In the rows, 128 means zero.
Known rows, with every step that occurs:
Q -> N: [134 128 100 114 112 147 125 105 131 133 106 127 152 170 114 126 102 139
 135 147 113 121 136 127 138 148 138 158 130 124 159 120  67  83 133 141
 128 115 124 162 102 133 130 114 129 106 154 131 137 108  93 114 150 121
 136 115 132 151 131 130  68 112 129]
E -> Z -> P: [202 178 114 142 131 135 146 165 109 103 106 109 162  93 118 147 149 126
 131 101 132  95 130 131 248 126 139  93  93 157 111 124 112  82 137 127
 100 134 107 137 164 102 119 142 124 118 131 112 137 199 126 118 153 132
  53 150 126 157 126 111  95 118 150]
J -> P -> Z -> E -> Q -> N: [147 130 112 150 123 144 144 111 134 123 167 128  96 136 117 136 136 137
 146 130 134 110 137 108 211 117 156  93 107 150 141 147  98  67 148 115
 131 134  82 125 137 114 113 149 130 148 181  86 130 161  72 110 185  99
 140 143  80 198 116 104 123 153 126]
Q -> N -> U -> E: [ 84 139 122  97 113 133 117 107 151 131 116 138 119 144 148 118 125 152
 126 145 114 152 127 107  50 128 142 176 117 113 126 118 154 109 121 162
 128 122 166 155  84 138 133 101 133 116 126 145 125  86 126 136 102 124
 154 114 134 127 146 139  73  73 125]
Z -> P -> J: [215 134 128 128 143 142 164 122 100  95 106 107 138 133 133 153  95 101
 125 102 143 108 141 147 146 174 194  97  79 172 148 195  78  66 133 147
 111 124 111 147 110 114 112 157 144 188 137  92 147 187 159 101 146  99
 108 161 141 217  93 113  99 143 128]
A -> E: [160 122 148 123 122  97 155 157 124 122 116 116  78 110 137 117 133 155
 119 125 118 137 117 156 179 148 174 130 141 121 151 142 153 155 120 140
 117 124 130  75 137 127 138 138 131 127 125 136 113 139 135 145 129 106
 114 143 137 109 127 117 106 178 112]
A -> N -> Q: [ 98 141 114 113 163 143 116 110 126 141  90 139 165 186 132 128 106  50
 111 128 116 126 139 221  33 147  79 133 123 149 181 165 130 133 122  71
 147 100 109 101 106 144 151 130 116 111 106 129 129  92 169 125  95 131
 144 122 118 119 144 113 158 134 132]
U -> N -> Z -> P: [158 161 139 149 108 146  98 144 142 121  81 128 189 161 146 122 114  99
 128  81 125 120 131 132 156 127  58 149 113 136  91 156  85 114 129 110
 139 133  84  96 115 145 122 131 149  51  91 135 131 103 134 106  25 141
 132 130 139 139 119 126  70 114 142]
L -> Z -> E -> Q -> N -> A: [137 106 122 139 137 107 144 134 136 124 180 120 104 123 113 116 154 123
 128 154 130 126 113 130 179 103  97  73 124 134 118 100 167 152 132 152
 120 165 153 155 141 134 123 136 128 159 111 132 143 135 167 139 221 147
 173 122 137 137 133 141 183 111 140]
U -> N -> A -> E -> Z -> P -> J: [151 108 153 133 110 131  85 153 151 119  90 120 179 143 138 103 132 119
 106 118 128 139 130 135 123 142  53 137 112 109 137 129 131 145  96 145
 115 123 150  83 102 138 137 122 138 105 106 106 122 114 159 123  73 141
 144 123 146 115 120 136 142 120 136]
P -> Z -> E: [193 113 109 155 132 115 140 122 131 152 159 114 103  96 102 113 149 185
 114 131 123 115 120 169 223 123 134 107 123 155 127 116  78  46 148 136
 151 141  67 129 140 131 124 148 138 143 122 134 119 178 119 129 216 107
 159 138 110 147 110 108 157 146 101]
U -> E -> Q: [ 90  86 150 110 138 108 143 152 112 134 181 132  59  67 143 152 128 186
 151 117 155 154 121 161  59 131 151 125 144 125  87 126 148 172 133 102
 131 124 149 114 159 118 128 131 123 127 151 138 123 162 107 112 107 120
 122 127 125  59 118 124 168 118 124]
U -> N -> Z -> P -> J: [163 155 136 148 112 144  95 134 143 126  81 128 188 160 139 121 107 102
 123  85 127 118 138 128 119 139  72 157 103 137  99 168  83 107 126 113
 136 129  88  97 114 147 118 136 152  71 103 128 135 113 139 104  52 130
 140 134 136 150 113 126  82 125 135]
V -> Z -> E: [165 126 115 132 140 109 156 116 122  99 167 121 129  69 123 134 162 167
 124  93 112 107 111 127 209 118 155 131 147 115 125  94  97  75 152 141
 134 135  82 149 144 124 128 146 114  95 128 139 123 147 208 155 166 121
 122 143 147 122 121 123 148 122 114]
A -> N -> U: [ 97 158 120 103 146 145 103 118 136 145  89 143 170 179 134 114 124  73
 101 123 105 133 127 158  94 130 125 152  97 146 172 150 184 111 109 108
 149  99 126 110  80 137 158 121 128 115 111 138 116  86 200 129 111 138
 149 132 126 156 144 122 104 112 121]
L -> Z: [194 123 104 137 143 115 130 148 115 131 133 117 121 109 103 114 146 143
 127 114 109  98 116 173 235 122 107 109  81 143 143 139 132  96 152 155
 113 149  82 115 143 132 131 143 150 114 111 128 144 155 147 118 222 116
 150 155 114 173 135 116 112 128 138]
E -> Q -> N -> Z -> P -> J: [ 94 130 121 130 143 145 129 108 119 144 124 138 139 145 123 152  93  92
 148 150 145 118 144  93  36 131 157 123 145 130 103 142 110 161 134 105
 131 131 151 168 150 124 110 127 126 165 147 132 146 128  73 116 131 136
 109 121 121 136 129 142 142 140 139]
E -> Q -> N: [ 78  93 113 111 154 146 121 119 125 149 140 136 127 146 130 156  97 106
 158 175 143 129 140 119  44 131 164 122 162 115 116 110  87 167 131  98
 136 120 166 165 154 122 124 116 116 152 166 142 137 119  68 117 142 129
 125 114 118 118 135 145 128 127 142]
J -> P: [177 137 120 125 128 145 139 122 101  92 123 123 106 148 124 152 116 115
 148  92 127 110 141 127 228 150 158 105  75 154 183 176  83  69 147 115
 121 111  63 101 125 107 117 149 129 121 181  74 132 132  96 100 134  84
 127 167  91 216 108  98  63 147 143]
J -> P -> Z -> E -> Q: [163 126 116 154 132 136 148 117 124 116 167 126  89 118 119 142 141 137
 143 114 137 110 135 117 222 120 163  80  97 156 143 153  94  69 152 107
 135 135  74 111 148 107 112 155 129 155 176  87 128 169  83 111 184  91
 137 155  80 200 109  98 132 163 125]
L -> Z -> E -> Q -> N -> U: [127 121 115 130 146 105 138 132 151 131 181 125  91 113 127 121 155 120
 131 158 129 126 113 121 143  94 130  84 118 132  99 109 180 152 131 152
 126 167 161 150 145 138 122 136 130 158 113 145 141 127 176 142 219 139
 164 127 134 148 139 140 165 104 139]
V -> Z -> E -> Q -> N -> A: [114 109 117 130 143 118 144 108 126 105 175 127 139  86 122 137 157 142
 127 123 121 117 116  97 150 104 139 125 168  96 120  74 117 119 143 140
 133 137 121 175 142 122 127 131 105 121 122 136 125 122 187 158 156 145
 125 123 150 102 132 139 186 113 117]
U -> N -> A -> E: [129  91 154 124 110 128  80 150 146 125  99 124 164 162 147 103 128 118
 109 120 119 152 125 154 134 140  45 146 130  93 147 118 118 150 101 142
 130 116 136  75  94 145 147 114 137  80  98 122 113  76 156 126  47 136
 168 117 148 101 121 140 120 122 134]
E -> Z: [192 150 102 132 136 122 116 156 108 129 112 119 149  85 103 135 152 158
 128 114 123  96 129 139 232 131 122 122 102 142 135 103  96  86 138 117
 119 121  94 119 172 108 128 132 119 100 153 124 131 177 106 124 187 114
  83 146 110 129 130 112 107 124 146]
V -> Z: [170 123 101 128 147 123 134 122 102 111 125 125 157  72 117 134 150 158
 126  83 101  91 119 134 213 127 147 164 127 106 144 111  88  62 159 141
 125 120  55 136 141 117 133 139 125  80 125 132 126 147 167 139 162 113
 107 154 127 135 136 114 110 132 118]
U -> N -> A -> E -> Z: [135 104 151 128 105 126  76 159 150 126  95 122 174 146 141 100 140 126
 108 119 119 145 124 142 145 132  37 143 128  96 139 108 126 151 101 139
 124 117 140  73 108 139 146 113 129  75 101 124 114  91 148 127  63 141
 153 116 141  93 128 140 126 114 138]

Rows:
[ 89 136 124 131 137 147 134 118 118 139 124 137 143 150 128 152 100  88
 151 146 142 123 138  92  66 118 143 122 154 128  96 129 115 169 136 105
 130 133 146 171 152 122 115 120 124 149 133 141 141 119  69 119 105 145
 101 115 122 122 135 143 121 129 141] | E -> Q -> N -> Z -> P
[ 64 102 118 100 158 143 110 117 133 153 131 146 125 147 148 152 103  96
 149 173 136 141 138 104  12 122 172 134 150 106 109 110 133 171 124 115
 140 120 177 166 137 122 128 109 115 166 148 152 132  95  90 130 122 132
 132 115 119 125 143 152 125 106 141] | E -> Q -> N -> U
[116 119 129 120  98 133 120 110 128 114 102 121 144 170 114 103 122 130
 110 150 109 143 129 117 141 143  94 153 140 103 183 108 130 131 113 176
 110 116 152 147  78 138 139 104 127 135 110 118 125  83 125 141 122 136
 144 106 146 118 136 139 115 122 119] | Q -> N -> A -> E
[137 137 130 130  99 137 127 112 129 111  97 117 161 153 110 104 127 128
 103 148 117 129 133 101 130 145 105 140 126 117 172 119 145 117 108 181
  99 124 166 154  86 133 129 110 129 155 117 101 132 120 127 139 145 142
 119 113 147 138 132 138 132 130 125] | Q -> N -> A -> E -> Z -> P -> J
[183 150 112 136 145 139 165 130 102  88 122 117 174  78 131 142 145 130
 128  69 112  89 118 130 224 124 163 135 119 120 115 132 101  61 158 150
 108 132  69 154 130 111 126 145 131 102 102 118 131 170 187 132 122 129
  78 157 144 163 132 112 102 129 120] | V -> Z -> P
[163 117 154 133 109 106 123 149  97 103 109 110 129 108 108 102 157 142
  94 116 115 142 119 139 216 139  76 118 117 113 185 103 177 153 113 172
 103 119 130  99 113 123 143 119 124 151  86 109 111 117 160 158 123 132
 115 135 138  98 127 128 159 142 129] | N -> A -> E -> Z
[129  87 166 122 128 110 126 140  93 105 123 116 106 126 124 119 133 112
 107 135 128 157 122 139 138 140  96 106 139 106 176 113 168 188 113 159
 115 118 148 106 113 125 143 118 122 182  89 115 112  96 147 152  97 131
 136 128 139  92 124 139 182 148 126] | N -> A -> E -> Q
[123 145 132 130  92 138 132 124 129 106 102 116 163 157 115 104 132 122
 110 144 116 135 129 101 167 132  93 132 131 113 162 106 151 125 112 177
  98 127 161 155  88 129 134 106 126 135 107 108 128 108 122 142 117 151
 113 106 148 129 139 139 112 117 128] | Q -> N -> A -> E -> Z -> P
[216 163 110 143 135 132 143 148 110 115 103 110 160  84 112 142 137 135
 126 107 137  87 136 127 207 144 157  99  78 163 123 143 107  71 130 133
 101 130 116 139 159 104 114 147 128 144 152 102 144 217 135 114 190 118
  63 157 122 175 115 109 118 131 144] | E -> Z -> P -> J
[ 69  93 138 108 125 114 140 140 127 142 177 137  74  87 141 142 122 184
 155 139 152 153 123 138  35 127 150 139 155 117  86 115 142 175 128 107
 129 125 167 133 146 121 126 120 123 118 157 139 127 149  91 111 109 129
 128 111 130  60 129 130 146 108 122] | U -> E -> Q -> N
[114 104 154 118 143  98 150 161 123 136 137 127  67  95 145 135 127 135
 137 148 136 142 121 144 113 134 184 110 168 112 125 130 177 208 116 117
 121 127 161  88 166 122 134 136 120 158 136 142 116 141 119 147 130 116
 102 134 130  85 131 131 146 184 122] | A -> E -> Q
[ 73  85 124 112 145 146 107 115 113 138 134 134 137 160 123 145 102  91
 142 172 140 140 138 114  47 130 126 119 156 106 138 101 107 174 127 121
 131 116 165 170 133 119 129 108 113 164 142 129 134  97  81 125 128 139
 136 109 128 110 132 152 152 117 143] | E -> Q -> N -> A
[189 132 107 152 128 146 135 120 113 121 132 125 112 127 109 130 135 149
 138  96 119  94 139 130 252 134 145 113  73 157 170 169  81  31 159 119
 125 124  35  95 132 111 119 151 142 131 165  77 130 166  70 100 178  81
 137 166  68 219 115  86  92 163 127] | J -> P -> Z
[130 134 114 146 128 142 136 105 140 127 160 134  96 134 133 133 142 129
 138 131 130 118 136  89 181 110 160 100  98 144 133 145 128  70 143 123
 136 137  95 128 126 113 113 142 129 165 168  92 126 142  88 120 169  99
 147 146  79 202 121 107 120 140 126] | J -> P -> Z -> E -> Q -> N -> U
[ 72 116 144 121 118 114 138 136 124 138 169 139  79  85 135 139 127 180
 151 124 148 152 124 127  41 118 131 146 152 122  78 119 156 177 133 108
 130 130 154 129 151 125 123 121 125 110 141 145 128 144  89 120  94 133
 122 112 129  53 131 130 156 111 122] | U -> E -> Q -> N -> Z
[ 83 125 118 125 138 141 116 114 117 149 127 144 135 148 122 149 101 103
 151 151 138 124 140 105  55 121 140 134 158 120 107 116 107 171 139 100
 137 130 138 159 158 127 119 116 120 138 142 148 139 113  66 121 122 136
 117 114 117 107 138 144 134 130 141] | E -> Q -> N -> Z
[207 190 135 158 115 129 149 110  88 107  84 117 145 127 111 129 113 105
 114  64 125 103 136 117 181 148 125 129  88 171 130 190 107  87 152 134
 122 137  56 125 122 131 104 150 153 143  89 115 141 148 142 120 102 117
  99 161 130 180 106 111 103 157 130] | N -> Z -> P -> J
[148 144 140 143 106 127  89 136 154 131 112 131 158 152 138 116 127 122
 124  95 125 134 126 132 140 122  56 149 131 127  98 130  81 122 125 100
 155 134  96  90 122 152 124 131 137  48 110 149 124  90 148 120  64 134
 163 120 143 109 115 134 105 111 136] | U -> N -> Z -> E
[100 182 131 142 127 133 123 116 127 143 118 140 157 166 109 116 127  71
 112 113 124 123 124 147 133 113  89 130 139 163 141 145 157 145 122  73
 153 120 106 112 118 143 140 136 119 101 114 143 122 108 179 130 118 162
 130 118 135 117 128 121 160 143 121] | A -> N -> Z -> E -> Q
[107 139 111  97 124 145 108  99 146 136  98 138 147 171 137 123 117 124
 124 154 106 139 133 105  76 134 151 175 114 114 149 119 120  90 122 161
 132 119 150 162  83 139 134 102 131 125 127 142 130  73 126 134 122 122
 150 119 132 161 146 140  57  86 130] | Q -> N -> U
[141 105 106 154 138 123 135 114 144 164 172 125 106 105 110 119 142 167
 128 160 133 118 124 142 164 112 143 106 150 139 100 101  85  85 143 123
 152 147 108 152 154 130 123 138 130 160 130 140 124 172  92 129 212 119
 148 122 106 129 120 122 177 144 107] | P -> Z -> E -> Q -> N
[128 109 112 144 147 122 125 112 148 165 166 130 103 107 120 117 149 155
 121 159 129 127 123 130 130 105 148 110 142 137  97 102 114  91 139 133
 154 147 119 153 142 134 122 132 132 169 120 149 120 160 113 138 195 120
 157 123 106 131 127 127 172 127 107] | P -> Z -> E -> Q -> N -> U
[102 133 151 133 126 110 160 138 133 134 124 129  91 117 140 127 121 121
 132 149 137 133 129 105  67 132 186 122 165 118 110 148 184 200 112 131
 111 138 180 108 147 128 122 135 128 174 127 135 128 141 106 144 126 131
  95 123 136 101 135 136 153 180 116] | A -> E -> Q -> N -> Z -> P -> J
[ 74 128 149 126 116 118 153 139 121 126 168 134  82  90 140 144 124 165
 153 116 154 149 123 124  48 118 135 132 146 127  65 131 163 173 134 112
 122 136 162 137 144 123 118 123 128 122 129 136 130 152  94 116  76 142
 107 112 136  69 130 130 148 111 124] | U -> E -> Q -> N -> Z -> P
[103 153 119 109 115 135 122 110 154 129 116 137 135 128 141 120 131 155
 122 144 123 138 132  87  59 130 155 168 103 125 113 129 167  99 114 164
 114 127 180 163  94 133 125 109 134 140 134 127 134 122 130 131 128 128
 123 120 134 143 144 137  91  74 126] | Q -> N -> U -> E -> Z -> P -> J
[ 97  99 137 116 130 119 146 114 132 112 185 123  91 144 134 145 123 108
 135 170 151 159 126 114  96 123 141  78 168 131 122  87 105 164 118 118
 147 135 182 175 132 124 121 128 101 173 147 135 127 111 150 143 148 139
 154 105 156 105 108 148 182 113 130] | Z -> E -> Q -> N -> A
[124 136 141 142 115 126  92 136 154 138 123 136 151 147 144 124 123 108
 131 106 134 136 128 121 107 116  61 139 143 126  83 124  84 156 124  89
 158 135 111  97 137 150 122 129 132  64 116 153 125  91 140 121  59 139
 155 115 140  98 116 140 123 113 142] | U -> N -> Z -> E -> Q
[ 54 143 133  97 148 135 111 128 142 151 119 152 141 144 145 119 130  93
 112 131 122 149 122 158  34 117 129 153 115 139 134 144 219 148 104  96
 148 104 157 107  94 135 157 119 123 122 118 142 113 105 187 127  91 150
 143 123 126 111 146 127 142 106 118] | A -> N -> U -> E -> Q
[ 86 120 146 125 123 116 148 127 123 134 166 136  84  85 135 140 118 173
 147 120 156 143 128 119  23 129 150 139 140 130  76 143 158 166 129 113
 121 134 165 137 142 124 115 129 131 140 142 131 135 161 101 111 104 133
 115 120 132  78 123 130 163 119 121] | U -> E -> Q -> N -> Z -> P -> J
[ 93 129 150 129 123 104 146 145 133 142 130 132  88 121 140 123 126 134
 136 153 129 138 124 110  87 122 165 132 178 108 113 123 184 212 116 121
 120 134 169 102 154 131 129 125 126 143 129 148 121 123 102 152 117 133
 102 119 128  78 143 136 142 176 118] | A -> E -> Q -> N -> Z
[ 97 142 154 133 120 112 159 150 135 128 127 128  95 123 144 129 125 114
 138 145 135 138 123 106  98 121 168 117 171 114 101 138 196 211 115 130
 113 141 173 112 149 126 126 130 127 153 113 142 123 130 111 146  99 140
  87 119 141  90 142 133 137 173 117] | A -> E -> Q -> N -> Z -> P
[ 82 166 126 104 138 131 106 134 144 150 110 147 155 129 133 109 148 109
 103 116 114 138 121 155  86 113 109 159 103 144 142 138 223 123 104 103
 140 105 147  98  96 136 158 119 124  97 118 139 113 115 199 132 112 150
 131 127 126 117 148 117 127  97 121] | A -> N -> U -> E -> Z
[ 77 111 150 109 138 107 140 147 148 143 132 135  79 123 153 129 129 122
 134 168 129 151 123 113  54 121 188 131 168  99 118 120 199 210 107 137
 122 129 196 108 144 128 137 119 120 164 132 151 118 113 120 158 115 127
 112 120 131  88 148 142 134 157 118] | A -> E -> Q -> N -> U
[134 172 115 138  89 131 131  97 133 123 116 129 136 164 109 116 122 130
 124 129 116 128 129  89 150 124 105 160 142 137 134 121  92 102 138 137
 136 136 111 161 109 144 117 118 128  97 124 144 134  93 118 139 130 133
 131 110 143 128 126 135  96 114 124] | Q -> N -> Z -> E
[142  88 139 122 117 143  68 138 136 123  97 124 183 166 135 113 117 112
 114 115 122 143 131 160 132 146  33 147 112 104 157 119  68 124 113 130
 137 109 113  97  88 143 144 114 135  75 105 122 121  72 149 110  55 133
 179 121 143 121 116 138 110  98 142] | U -> N -> A
